Each row comes from the steps of one walk. Every step used is in the known rows, and no mark comes twice. Write the walk behind each row, first mark first.
Known rows
gedo -> minol -> novum -> mudupof -> balo -> zipi: [ 38.7  25.1 -32.7  -2.0  15.7 -15.6 -41.6 -13.7 -14.2  10.1 -12.4   1.7
 -20.8  27.9  11.6  13.4  24.1 -24.5  30.8  32.2  -0.9  31.8]
balo -> zipi -> gedo -> minol -> novum -> mudupof: [ 27.8  14.1  -2.2  25.4  13.6 -21.2 -55.0 -25.1 -13.5  23.9  24.8 -13.9
 -20.8  22.7  30.8 -10.8  -4.5  -6.7  -7.3  65.2  -4.5   5.7]
balo -> zipi: [  2.4  -6.4  18.9 -13.7  36.4  28.7  -6.5   6.4   6.3 -27.1 -15.2  14.0
 -37.4  27.4  -2.3 -11.0  38.3  32.5   2.2 -25.5   2.8  -4.9]
novum -> zipi -> gedo -> mudupof -> balo: [  0.5  10.2 -16.8 -37.7 -14.1  -2.6  19.6 -23.9 -25.4  -4.1  -5.9   4.0
   8.0 -39.8 -33.7  -7.6 -61.7 -62.1  28.9  -5.7  10.5  36.2]
balo -> zipi -> novum -> mudupof -> gedo -> minol: [  3.4 -35.1 -26.2 -24.2  16.2   2.7 -42.8 -37.5  -1.2  10.1  11.9  28.1
 -22.8  15.3  17.0   2.8  18.5 -34.8 -30.8   9.9 -21.4 -21.3]
minol -> gedo -> mudupof -> balo: [ -0.2  13.1 -11.5 -32.5 -18.6  -7.2  36.8  -3.7   8.9   8.2  12.3  -6.7
  14.0 -21.2 -29.0  13.4 -58.6  -0.2  34.1 -19.7  10.1  30.9]
minol -> novum: [22.5 36.0 26.5 32.7 -1.0 -1.7 20.9  5.0 35.8  9.4 13.9 20.8  2.5 17.6
  5.4  5.2 -3.5 21.6 22.1 24.8  1.4 15.0]
demag -> zipi -> novum: [-17.3 -38.7   7.8  21.4 -19.9 -20.8   8.3 -16.8  18.9 -27.5 -23.4  20.8
   5.5  -7.6  -8.2 -22.2  20.9  22.8   8.4 -48.0   3.4 -17.4]
gedo -> mudupof -> balo: [ 12.1  27.5 -11.2 -38.0  -4.7   1.7  43.8 -20.9   3.1  -3.0  -7.7  22.0
  -7.7 -10.0 -16.6  16.3 -38.5 -17.8  36.0 -25.9   7.3  46.9]
mudupof -> balo -> zipi -> gedo: [ -8.7 -20.8 -29.1 -18.8  43.1  21.7 -17.6 -17.2 -11.8 -10.4  -6.4 -18.1
 -32.1 -14.0 -18.1 -10.1  25.6 -35.0   7.8   0.8  12.5  16.7]
novum -> zipi -> gedo -> minol -> balo -> mudupof: [-12.6 -12.8 -20.4   5.3 -11.0  -5.5 -32.3  46.2 -48.5   5.7  -7.3 -38.3
  22.3   9.5 -11.3 -11.5 -22.2 -18.5 -25.0   4.8   9.5  -1.3]
demag -> zipi -> novum -> mudupof -> gedo -> minol: [-21.9 -39.3 -29.7  -5.6 -13.4 -32.2 -35.2 -35.6   1.3  14.3  16.5  33.1
 -13.3  -1.8   5.5   0.7   3.5 -12.6 -24.0  22.1 -20.4 -26.7]
gedo -> mudupof -> balo -> zipi -> novum -> minol: [ 44.4  -3.1   5.9  -8.5   9.9  15.1  44.6 -12.0  -4.4 -18.8 -25.5  -9.9
  13.0 -26.4   7.8  15.5  59.3 -26.1  16.8 -39.4  -2.1  17.5]
mudupof -> novum -> minol: [  2.4  29.8  28.8  27.6  -3.4  15.9  35.5   8.9  22.3  -5.7   3.5  18.7
  11.9   9.1  10.2  50.5  51.0  -6.6 -12.0  -2.0 -10.2 -13.1]
gedo -> minol: [ -4.3  -6.1  -1.2  10.9   5.5 -25.6  17.7   9.1  31.4  11.3  17.6  17.9
 -25.8  30.4  -9.9  44.1  30.4  27.2 -22.6  27.9  -6.5  -2.1]
balo -> mudupof -> gedo -> minol -> novum -> zipi: [ 39.6  23.6  -5.1  -3.4 -24.1 -10.0 -17.0  24.7 -19.0  22.4  16.3  19.1
  23.6  13.6 -29.2  -3.5   5.0 -38.7  -2.3  62.8 -13.2  -2.1]
demag -> zipi -> gedo -> mudupof -> novum -> minol -> balo: [-25.8  20.9  -0.5  22.5 -10.2  10.0   4.6  17.9 -14.7   0.5 -20.9 -42.3
  30.9 -38.1  24.2 -17.1 -14.5  -2.4 -12.9   5.7  10.8 -16.8]
minol -> balo -> zipi -> novum -> mudupof: [-15.3 -23.5   1.2   5.5   8.9  20.3 -48.7 -18.0 -19.7 -27.4 -38.6   3.4
   7.3  24.6  49.1 -29.7 -36.5  -8.2   4.6 -88.2   2.3  -2.3]
mudupof -> gedo -> minol -> novum: [ 26.3  20.8 -11.7   9.7   6.6 -10.9  10.2  -0.4  42.6  44.3  42.3  20.4
  -4.8  10.7  -1.4  19.8  20.2  -9.5  -8.0  91.4 -14.0  -0.2]
demag -> zipi -> novum -> mudupof -> balo: [-19.7 -21.2 -30.1  -1.9 -30.1 -30.7 -22.9 -43.1 -16.6 -21.7 -29.4  24.6
   2.5  -5.0   1.7   2.4 -22.3 -26.9  42.6 -56.4   1.7  22.8]
minol -> balo: [-39.8   1.7   3.9   9.6  14.6  20.3   7.4  32.4  18.0 -10.2 -20.0  -1.6
   3.2  20.3  18.7   4.3 -33.6  31.6   1.8 -40.3  10.5   3.4]
novum -> minol -> gedo: [-16.8  -9.9  32.3  27.8 -13.2  -7.8  35.6  44.6  20.1   4.2  32.0 -24.5
  15.2  -7.0  -5.6  41.4  23.7  61.8  -8.9   6.8  -6.1 -21.5]
demag -> zipi: [-32.7 -13.4  15.7  12.0  -8.1 -18.9  -3.5   6.6   8.2 -21.8 -14.4  21.2
 -22.8   6.6 -17.5 -15.8  17.2  63.1  12.6 -12.1   5.3 -11.3]
mudupof -> gedo -> minol -> balo -> zipi: [-16.7 -17.2 -33.6 -22.1  49.1  34.3 -32.9  30.6   6.4   7.9 -17.9 -12.2
 -23.2  14.5  10.8  -8.4  29.6   2.2 -25.2  15.4  -1.8 -20.5]
novum -> zipi: [-16.4   1.7  30.2  -0.6 -16.6   1.8   8.6  18.0  -0.1 -25.8 -15.7  35.8
   2.1  17.8 -26.4   5.1 -17.4   3.4   8.6 -23.4  -2.0  -5.3]

Which walk is each row?
[ -4.3  -1.3 -17.0   2.0  -0.1  -2.1 -11.9  46.6 -20.9   6.1  -9.9 -24.6
   9.4  36.5   3.9   8.6   0.7  23.7 -21.1 -15.9   6.4   7.8]	gedo -> minol -> balo -> mudupof
[-17.1  10.6 -18.9 -17.3  -6.0 -10.3 -11.3 -26.9 -13.3 -10.8  -4.7  32.1
 -15.2  16.7   6.1  32.9 -39.7 -19.9  35.9 -38.1  -0.5  40.4]	novum -> mudupof -> balo
[ 26.4 -21.2  -1.2   7.2  17.6  15.4  30.5   1.3   2.3 -23.7 -28.5  -6.7
   5.9 -13.5   4.7  30.7  90.3 -25.2  15.4 -40.5  -5.0   8.1]	mudupof -> balo -> zipi -> novum -> minol
[-26.2 -34.2 -19.2  22.4   2.1 -45.5 -13.3  -5.5   8.2  13.0  19.1 -13.9
 -28.4  -9.6 -22.9   4.0  36.2  26.4 -30.9  61.9   2.6 -18.6]	demag -> zipi -> gedo -> minol
[ -2.4  10.8  30.5 -15.8 -20.2  -3.8  34.2   4.3  15.9   7.1  27.2  -5.3
  12.7  -6.5 -13.6  -8.3 -65.9  47.6   5.7 -16.9   5.9  -3.1]	minol -> gedo -> mudupof
[-42.9 -29.2   2.9  11.3   0.6 -18.0 -13.5 -10.1  -1.5 -10.8   7.4  -6.9
 -24.1 -21.1 -18.0 -28.0   3.8  30.1  -6.5  12.5   9.5 -14.8]	demag -> zipi -> gedo
[ 43.4  15.0 -36.1  22.7  25.2 -17.8 -14.6  -5.9  13.1  31.0  14.3 -29.6
 -14.2  -4.5  -9.9  10.0  46.8 -38.8   8.8  86.6   6.6  24.4]	mudupof -> balo -> zipi -> gedo -> minol -> novum
[ 11.5  45.6  22.8 -13.8 -16.1  20.0  27.6 -30.4  19.2  -2.4  -0.8  37.0
   7.9  12.8  -0.7  -1.6 -41.5 -25.8   2.1 -24.9   2.8   3.4]	gedo -> mudupof -> novum
[ 19.1  33.2  33.1  24.7 -22.7  -5.9   8.4  21.1   7.6  -7.5  -5.8  27.3
  21.5  12.6 -15.0  -6.0 -19.7  -3.2  26.9  18.0  -0.9   4.2]	minol -> novum -> zipi
[  5.1 -13.5  34.4  13.8 -45.0 -25.6  43.5   8.2   3.5  -4.1  10.5 -26.9
  40.1 -46.1  -2.7 -11.8  -8.1  50.6   2.8 -15.8   0.9 -22.4]	demag -> zipi -> novum -> minol -> gedo -> mudupof
[  9.2 -10.9 -12.3  -1.1 -40.2 -30.4  43.9  -0.8  -2.9  -0.6  -7.2 -29.5
  41.5 -57.0 -21.1   6.8  -2.5   3.1  34.5 -20.4   6.9  10.3]	demag -> zipi -> novum -> minol -> gedo -> mudupof -> balo
[-26.1  -5.6 -15.8 -39.2  13.6  44.2 -13.1  21.4 -21.0   3.1   7.0   6.3
   6.5   8.1   2.5 -19.9 -32.4  -9.0 -14.4 -30.8  -2.1  -2.8]	minol -> balo -> mudupof -> gedo
[  6.2  14.3  44.0   0.3 -23.4  -3.5  55.2  21.8   9.1   8.0  32.4 -22.1
  20.9 -20.8  -1.0  16.5 -24.7  55.8  -4.8   0.9  -1.5  -7.7]	novum -> minol -> gedo -> mudupof
[ 34.8  29.7   6.2  36.8  -0.5 -30.2  16.7  11.9  43.6  31.4  23.9   8.4
  -5.8  25.0   1.0  30.0  25.3  19.0   0.5  72.9  -4.5  10.6]	gedo -> minol -> novum
[ 31.3  -9.6  36.6  -3.6  -9.5  10.0  36.5   7.7   4.6  -5.3   8.7 -36.6
  27.6 -28.8   4.9  -9.2   7.8  28.3  -3.2 -26.7  -0.6 -17.3]	balo -> zipi -> novum -> minol -> gedo -> mudupof
[ -8.8   0.7  14.3  13.3  40.1  41.2  -2.3  52.6  -4.8 -21.4 -36.2 -31.2
  -7.8  12.4  30.4   3.8  50.3  39.8  -4.6 -24.1   5.4 -10.3]	novum -> minol -> balo -> zipi
[ -5.0   2.3   3.0 -24.0  32.1  35.1  -6.7  -5.7 -20.1  -5.6 -11.4 -36.2
 -10.4 -21.9  17.9 -54.6 -49.7   2.9  -9.4 -14.6  18.0   4.5]	minol -> balo -> zipi -> gedo -> mudupof
[  8.0  26.3  17.2  -6.2 -35.0  16.0 -17.8  10.5 -32.1 -23.3 -24.4  35.9
  33.0  28.8 -30.5  -9.7 -15.1 -48.5   4.7 -40.2  -0.6 -10.0]	balo -> mudupof -> novum -> zipi
[-42.8 -40.3 -46.4   5.2  -9.7 -15.9 -46.7  -2.6  -3.2  13.8 -13.5   0.1
  10.1  -6.4  27.2 -14.4 -28.1  -7.2 -20.0  -5.1  -6.7 -25.3]	demag -> zipi -> novum -> mudupof -> gedo -> minol -> balo
[  6.3 -14.2 -19.8 -32.3   8.4  -0.3  -1.1   5.1  -3.3  24.7  34.7  18.0
 -20.0  19.3 -20.5  22.0  28.6  -6.7 -37.2  33.9 -16.2  -6.9]	balo -> mudupof -> gedo -> minol
[ 12.3   4.7  17.8 -30.8  28.7  24.3   3.3 -26.6 -15.8  -7.8   7.0 -10.3
 -25.2 -16.8  -0.7 -44.7 -25.4   1.7  -8.0  -2.0  10.0   5.3]	balo -> zipi -> gedo -> mudupof
[ 13.5  17.7  -2.2  33.3  -7.6 -37.0 -31.8 -27.2   0.6  32.2  38.9  -0.8
  -9.5  15.9  28.1  12.2 -33.4  -7.9  -8.3  67.2  -7.9  13.2]	zipi -> gedo -> minol -> novum -> mudupof
[-17.5   2.2  -5.7  19.3  39.2  44.5 -24.8  17.9 -10.0  -6.6 -19.5 -44.9
   6.2 -12.0  25.1 -13.8  33.4 -30.2 -26.3   1.1  10.0 -21.8]	mudupof -> novum -> minol -> balo -> zipi -> gedo
[  2.0  25.9  22.6  14.5 -19.5  -2.1  25.2 -16.1  -8.4  -0.7   4.4 -11.0
  15.3 -38.0   2.9  -4.8  20.2  -7.3 -13.5  25.6  -1.4 -18.5]	demag -> zipi -> gedo -> mudupof -> novum -> minol
[ -9.9 -32.1  -5.7 -38.1  16.0  35.0 -40.3 -48.5 -12.3 -12.7   3.2  39.4
 -15.8   6.3  23.7 -27.9 -19.4 -38.1  -7.9 -43.5 -16.0 -17.0]	balo -> zipi -> novum -> mudupof -> gedo
